What can hang from each mark
sunelob: tekepun zubi
puzifu: kuven solu
solu: dusa fipav puzifu
rele: tekepun
zonun: fipav zubi
kuven: fipav puzifu
tekepun: rele sunelob
zubi: sunelob zonun
kesu: fipav
dusa: kuven
fipav: kesu kuven solu

Each row was made from one small tree. Brackets hold a mark, then the marks that hang from it, in alphabetical order. Every link used is in the known rows. Write each row's tree.
Known rows
{rele {tekepun {sunelob {zubi {zonun fipav}}}}}: [  1 -10  -1  15   4  29  -1   1  20  -4   8   7  -3  11   7   1  -6  -5
  15   1  -4   8 -13   3  -9  17   2   1  -9  -4   1   5 -13 -13   2]
{fipav kuven {solu dusa puzifu}}: [ 16   7  13 -17   1  17  -3  -7  -3   2   8   0   3  -1  -6  -1   8  -4
   1   0  -2  -4  10  -5  -6   5  -3   5 -12  -5   2   2   4   7  -4]
{puzifu kuven {solu fipav}}: [ -9  -1  -7  -3  -5 -27   5   5  -3  -1  -5 -16  -1  -7   6   2  -7   3
   2   7   4   3   2  -5   3 -11   5  -1  -2   5  -2  -2 -28  -1  10]
{solu {dusa {kuven fipav puzifu}}}: [ 11  -2   1  15  -2 -23  -4  -2 -10  -1  -1  -1  -8  -1  17   6   7  -3
 -20  -3   0  -5   3   2   7   3  -2   3  -3   0   1   2   8   7  13]
{solu {fipav kuven} puzifu}: [  5   5   3  -4  -2  23   2  -1  -8  -2   2  -5  -6  -1   9  -2  -8 -10
   1   1   2  -1   4  -5 -25  -8   1   5 -15 -11  -3   0 -32   0   2]
{kuven fipav}: [ -2  -2   0  -5   3 -13   5   1  -3  -1  -6   0  -6  -3  10  -1  -2  -1
 -22  -3   4   3   0  -3  -2  -4   4  -1   0  -3  -5   0   8  -4   6]
{fipav kesu kuven}: [-12   1   0  -4  -3  12   5   4  -5   0  -1  -7   6  -5   4  -6 -27   7
   2  -8  -1  -4   7   2  -2  -6   2  -3  -6   1  -7   3  16  -3  -7]
{kesu {fipav kuven solu}}: [ -5 -11   8 -19   2  -3   5  -1 -15   0  -6  -5   3  -4 -18  -4 -22  -7
  -1 -14  -1 -10   8  -3 -10   1   1   3  -6   3  -2   3  -2  -2  -5]
{solu dusa puzifu}: [27 13  5  2  1 13 -5 -4  0  1  7  9 -6  4 17  0 30  0  3  2  4  1  2 -2
 -1 -4 -1  3 -2 -7  1  1 -5  5  5]
{zonun fipav {zubi sunelob}}: [  3   4  -8  -6   1  11  -1   1  25  -1  -3   8   4   2  -2   5  15  10
   0  13   6   0 -17  -1  -2  -7   5  -8   7  -3   6  -3  14  -5  -2]
{tekepun rele {sunelob {zubi zonun}}}: [-24 -13  -2   8   1  -6  -1  -2   3  -4   0  11  -2  16  -3  -3 -14  -5
   8   1  -1  10  -5  -3  -6  -3   0   2   3   5   4  -1 -18 -14  -8]
{rele tekepun}: [  7  -8  10   2   6   8   6   5   0  -3   1  -4  -8   7  18  -4   9  12
   3 -14   2  -1   1   6  -1  -2   7  -3  -3  -4  -1   7  -6  -6   2]
{zonun {fipav solu}}: [-2  6  3 -7  5 19  6 -3 17  2 -2 -3  2  2 -2  0  9 -2  9  3  1 -1 -5 -2
 -4 10  1  0  1  1  1  1 17 -2  5]
{sunelob tekepun {zubi {zonun {fipav kuven}}}}: [  1  -5 -11   4   2  23   1   1   5  -3   3  10   2   3  -1  -1 -37  -9
   5   7  -3   3  -4  -8  -8  15  -5   2 -11  -6  -6  -5  14  -3  -6]
{zonun {fipav kesu}}: [-3 11 -7  8 -1 18  4  3 15  0 -3 -2  4 -2 11 -2 -4  1  7  4  1  0 -8  5
  1  4  2 -3  3  2 -6  2 22 -3  3]
{tekepun rele {sunelob zubi}}: [-28 -11   2   5   0   0   1   0   6  -4  -3   5  -4   5   8  -2  -6   5
   2  -1   3  11  -6  -4  -7  -3  -2  -4  11   3   6  -1  -5 -15  -3]
{puzifu {kuven {fipav solu}}}: [ -6  -5   5 -14   4 -41   7   0   0  -3  -8 -11   1 -10 -12   2  -5  -2
 -23   4  -1   2   6  -6  -3   6   2   2   6   6  -3   3  -2  -1   1]
{tekepun rele {sunelob {zubi {zonun fipav}}}}: [-20  -9  -5  12   1   5  -1  -3  16  -4  -2  10   1  16   0   0 -11 -11
  11   8   1  12 -15  -3 -10   9  -1   2   2   3   3  -2  -5 -14  -2]
{sunelob tekepun zubi}: [ -3  -1  -6   6   3  18   1   4   0  -2   4   9  -9  -4   7  -1 -11   8
  -1  -1   0   5  -1  -5   1   0  -6  -3  12  -6  -2  -5   5  -5  -3]
{zonun zubi}: [ -1   1  -3  -1   1   3  -4   0   4   0  -1   8   0  -1   1   1   8  16
  -7   5   5  -2  -4  -4   1 -18   6  -4   2   0   3   0   9  -5   1]
{kesu {fipav solu}}: [ -2  -6   7 -10   5  -3   4  -1 -10   1  -5   2  -1  -1 -13  -2   4  -6
   4 -12  -1  -6   3   0  -4  -2   2   2   5   5   0   2 -10  -3   0]
{sunelob {zubi {zonun {fipav kesu kuven}}}}: [ -7   9 -10   1  -3  18  -5  -2  13   0   2   4   9   2  -7   1 -33 -11
   8   7  -3   3  -1   2 -12  15   2   0  -9   0  -7   1  19  -1  -9]
{puzifu {solu {dusa kuven}}}: [  6   3  -1   0  -7 -21  -3   1  -7   2   2  -8   2  -8   9   3  16  16
   6  -7   3  -5   6   4  25  -5   0  -3 -10  11   3  -1  15   5   8]
{zonun {fipav {solu dusa}} {zubi sunelob}}: [ 12  11   0 -15   4  13 -10  -4  23   4   3   5  10  -1 -20   5  31   3
   3  15   4   1 -15  -2   9   6   1  -5   9  -3   9  -3  23   4  -3]
{solu fipav}: [ -3   3  -1   5   2  13   1   2  -2   0  -3  -6  -8   1  11  -3   0  -5
   5   1   6   2   0  -3  -7 -11   4   1  -1  -6  -3   0 -19  -3  10]
{kuven {fipav kesu solu} puzifu}: [-13   0   0   7   0  -3   4   0   2   2  -2   1   0  -1  -8  -1  -5   0
 -17   2  -9   0   2   3  -4   5  -1   2   9   0  -3   2   7   2  -2]
{zubi sunelob {zonun fipav}}: [  9   1  -7  -5   3   9   7  -2  19  -2  -1   7   2  16   0   1   5  -7
  19   2   2   1 -11   2  -5   5   6  -2  -2   0   0  -2  -1  -4  -4]
{solu dusa {fipav kesu kuven} puzifu}: [ 13  16   3   4  -5  22  -9   1 -10   1   5  -5   2  -6   7  -4  -5 -14
   2   4   3   2   6   2  -9  -5  -2   4 -12 -12  -5   1 -18   9   0]
{puzifu {kuven fipav} solu}: [ -8  -6  -5  -8  -4 -53   7   4  -4  -2  -7 -10  -1 -13   4   3  -7  11
 -24   5   3   5   3  -5   9  -1   4  -3  -1   8  -3  -1  -4  -2   7]
{fipav solu}: [ -5   1   7 -11   5   9   5  -2   5   1   0  -2  -1   0  -8  -2   9   7
   6  -5  -1  -3   5  -2  -1  -3   2  -1   4   3   2   2   5  -3  -1]
{kesu {fipav kuven {solu dusa}}}: [  9  -4  11 -17   2   0  -4  -2 -19   2  -2  -5   4  -5 -15  -3 -10 -15
   0 -11   1  -9   8  -4   3   6  -2   4  -6   1  -2   2   5   5  -1]
{puzifu {kuven fipav} {solu dusa}}: [  5   3  -4  -7  -4 -50  -2   2  -5   0  -4 -11   0 -13   6   2   4   3
 -25   9   6   7   4  -6  22   2   1  -2  -2   7  -4  -1   6   6  11]

Which tree is each row?
[-13 -12  -1   2   3  -9   3   5  -3  -3  -4   9  -6   3   6  -4  -6   9
  -3  -3   2  10  -4  -3   0  -3  -6  -4  17  -2   1  -6   2  -6  -8] : {sunelob {tekepun rele} zubi}
[ 14  -6   8   8   0 -15  -3  -4 -18   2  -1   0  -3   2  -5   5   9  -9
   4 -12  -6 -15   5   3   5   4  -4   6   3   7   5   3  -7   8   7] : {kesu {fipav {solu {dusa {kuven puzifu}}}}}
[ 26   3  13  -6   0 -18  -5  -7 -15   2   3   3  -1  -7 -10   4  28  -9
   4 -13  -4 -12   7   7  -2   2  -4   8  -1   8   5   3 -23   9   1] : {kesu {fipav {solu {dusa kuven} puzifu}}}
[ -1   9  -4  -8   5  16  -3  -8  23   1   3   7   3   9 -18   4   2 -11
  12   9  -4   4  -5  -2 -11  20   2   3   1   2   3  -1   6  -1  -3] : {sunelob {zubi {zonun {fipav solu}}}}
[  1   6   2   7   1  -1  -4  -2  -1   4   1   0   2  -2  -7   0   7  -6
 -18   5  -6   1   2   3   9   8  -3   3  10  -4  -2   1  16   9   2] : {kuven {fipav kesu {solu dusa}} puzifu}
[27  9  6  4 -2 -3 -4 -4 -6  0  7  3 -5 -1 17  5 30  3  4 -7  2 -7  5  5
  1 -5 -2  3 -5  1  4  2 -9  6  5] : {solu {dusa kuven} puzifu}
[ 4  9 -4 -1 -4  3 -7  1 -7  3  1 -8 -4 -4  9 -1 13 -1  5  5  7  6  1 -3
 18 -9  2  0 -6 -3 -1 -3 -8  6 16] : {puzifu {solu dusa fipav}}
[ -3  -3  -9   0  -2  23   1   1  19  -1  -2   6   5   9   3   5 -11   7
  -2  14   2  -6 -14  -6 -14   0   2  -5  -2  -9   6  -2  18  -3  -4] : {zonun {fipav {kuven puzifu}} {zubi sunelob}}
[-18   2   6 -13   0  10   4   2  -2   1   1 -10  10  -5 -17  -5 -22   6
   4  -6  -5  -5  11   2  -2   2   0  -1  -5   5  -5   3  18   0 -12] : {fipav kesu kuven solu}
[ -5   3  -1 -13   2  17  -3  -7  16   1   2   1   8   5 -21   2 -23 -13
   9   8  -5   1   1  -5 -17  23   0   4 -12   0  -1   1  14   0  -9] : {sunelob {zubi {zonun {fipav kuven solu}}}}
[ -9  -4   3   0   4  -4   6  -3   0   1  -3   1  -6   5  -3   0   1  -1
 -19   3  -5  -1   2  -4  -8   5   0   3   4  -2   1   1   1   0   4] : {kuven {fipav solu} puzifu}
[-10 -13   7  10   4  27   0   5   9  -3   8   0  -8  -1  14  -1  -1  12
   6  -7   0   6  -4   2  -6   7   0  -5   1  -5   3   6 -13 -15   0] : {rele {tekepun {sunelob zubi}}}
[ -5 -18  -3  -5   5 -19  12   5  -6  -6  -5  15  -1  19  -6  -6  -6   2
  12  -8  -1   6  -5   1   4 -12  -1  -2   9   2   0  -8 -19  -6 -19] : {zubi {sunelob {tekepun rele}} zonun}
[  6   7   0   6  -3 -30  -6   3  -9   1  -2  -8   4 -16   3   2   3   0
 -19  -7   2  -2   4  11  17   2   0  -2   0   6  -5   4  17   7   4] : {solu {dusa {kuven {fipav kesu}}}}
[  6  13  -1  13  -5  -5 -10   3  -9   1   1 -14   3  -9   4   1   4  -5
   8  -6   3  -4   5  11  11  -7   0   0  -1   2  -3   2  -9   8   8] : {solu {dusa kuven} {fipav kesu}}
[ 6  5 -4 11 -5  6 -1  0 -2  4  4  2 -7  8 17  2 15 11  5  4  0 -1  2 -3
 18 -5 -1 -1 -2 -2  4 -3 13  5 12] : {kuven {puzifu {solu dusa}}}
[ 12  15   7  -8   1  -6  -7  -4   0   5   4   2   2 -10 -11  -1  23  -8
 -19   6  -5   5   5   6   2   7  -3   4   4  -3  -3   2   1  10  -5] : {kuven {fipav kesu {solu dusa puzifu}}}
[21  9 13 -6  0 -3 -5 -7 -2  2  8 -2  1 -2 -3  6 34  2  6 -4 -3 -7  9  4
  0  3 -4  5 -4  4  8  2 -8  9  1] : {fipav {solu {dusa kuven} puzifu}}
[-14   5  -3   2  -4  15   1   5  -9  -1  -3 -14   3  -6   1  -6 -31  -6
   3  -2   1  -1   6   1 -10  -8   3   1  -8  -6  -9   2  -8   0   0] : {solu {fipav kesu kuven}}
[ -6  -3   0 -24   1  13   0  -2  22   0  -1  -3  14  -2 -23   4  -3   8
   0  10   1  -3  -9  -4 -10   4   3  -6  -4  -2   7  -2  21  -3 -12] : {zonun {fipav kuven solu} {zubi sunelob}}
[14 13  9 -2 -3 -5 -6 -5 -1  3  8 -3  6 -8 -9  3 29  5  7 -6 -8 -7 10 12
  5  4 -4  3  0  7  3  3 -3 10 -7] : {fipav kesu {solu {dusa kuven} puzifu}}
[-11  -1  -3  13  -4  18   6   3  -6   0   0  -2   2   4  10  -3 -28   6
   2  -4  -3  -8   6   0  -8  -4   0  -1  -3  -3  -4   3  12  -1  -5] : {fipav kesu {kuven puzifu}}
[ -8 -18  -4  -5   3 -19   5   8   0  -3  -5  14   2   4  -8  -3   7  20
  -5   0   3   6 -12   0   7 -23  -1  -9  17  -1   6  -9  -3  -7 -16] : {zonun {zubi {sunelob {tekepun rele}}}}
[ -4  -9  -9   8   4  -3   2   1   7  -3  -2  15  -2  13   0  -1 -12  -9
   6   6  -1  12 -11  -1  -4   8  -4   2   7   1  -2  -7   2  -5  -7] : {sunelob {tekepun rele} {zubi {zonun fipav}}}
[ -2  -8  -1  15  -2 -22   6   0  -6  -2  -4  -1  -9   1  15   6  -4   4
 -20  -5  -2  -7   2   1  -6  -2   1   2  -2   3   0   2   0   0  10] : {dusa {kuven fipav puzifu}}
[  2   9   6  -1  -2  -9  -5  -1  -3   3   4 -11  10  -9 -13   2  12   7
   9 -10  -4  -9  10  11  16   4  -3  -1   4  12   1   4  15   8  -3] : {fipav kesu {solu {dusa kuven}}}
[  7  -6  -2   3  -7  -6  -1   1 -21   3  -1   1  -2   0   8   0 -14  -5
  -3  -5   0  -7   4  -5  10  -1  -2   2 -12  -1   0  -2   4   6   7] : {kesu {fipav {kuven {puzifu {solu dusa}}}}}
[  4   6  -6  15  -5  12  -5   0  -5   4   2  -3  -8   5  15   1  11  -3
   4   9   3   2  -1  -4  12  -7   0   2  -3  -8   3  -4 -12   7  18] : {kuven {puzifu {solu dusa fipav}}}
[  7   1   8 -13   4 -41  -3  -2  -2  -1  -3 -10   1 -12 -11   2   6  -8
 -23   5   2   4   7  -6   9  11  -1   3   6   3  -2   3   4   7   5] : {puzifu {kuven {fipav {solu dusa}}}}
[ -8 -19   0  -7   4 -11  14   8  -4  -5  -5   8  -2   9   5  -7   3  11
   6 -11   3   5  -7   2   4 -13  -4  -7  17  -2   1  -7  -5  -7 -14] : {zubi {sunelob {tekepun rele}}}
[  4   9  -4  28  -7   5  -7   2 -10   1   1  -9  -1  -1  11   3   3  -7
   7  -2  -2  -7   2   9   5  -4  -2   4   2  -2  -1   2 -14  10  10] : {solu {dusa {kuven puzifu}} {fipav kesu}}
[-12  -4  -5  10   2  18  -2  -3   6  -2   6  12  -4   9  -3   0 -16  -3
  11   2  -3   5  -2  -5  -7   0   0   2  -2   1   2   0 -13 -12  -3] : {tekepun {sunelob {zubi zonun}}}
[ -8  10  -4  -3  -9   5  -7   5 -12   4   2 -17   7 -12  -1  -5 -16  -2
   6   2   3   3   7   2  15  -5   1  -2 -13  -2  -7  -1   4   9   4] : {puzifu {solu dusa {fipav kesu kuven}}}
[ -7 -13  -8  -2   3  -8   4   7  13  -3  -7  12   6   5  -3   0   8  12
  -1   9   5   6 -23   0   4 -10  -2  -8  16  -2   4  -9  10  -7 -11] : {zonun fipav {zubi {sunelob {tekepun rele}}}}
[-15   5 -12  17  -8  12   3   4  -3   4   0  -5  -3   2   9  -1  -4   5
   6   6  -4   1   0   4   2 -10   2  -1   0  -1  -2  -3 -15   1   8] : {kuven {puzifu {solu {fipav kesu}}}}
[ 13  -1  10 -11   3   0   5  -5  -7   1  -1   9  -4   0 -10   0  18  -7
   2  -8  -4  -6   3   1 -16  -3   0   6   2   1   2   1 -29  -1  -4] : {kesu {fipav {solu puzifu}}}
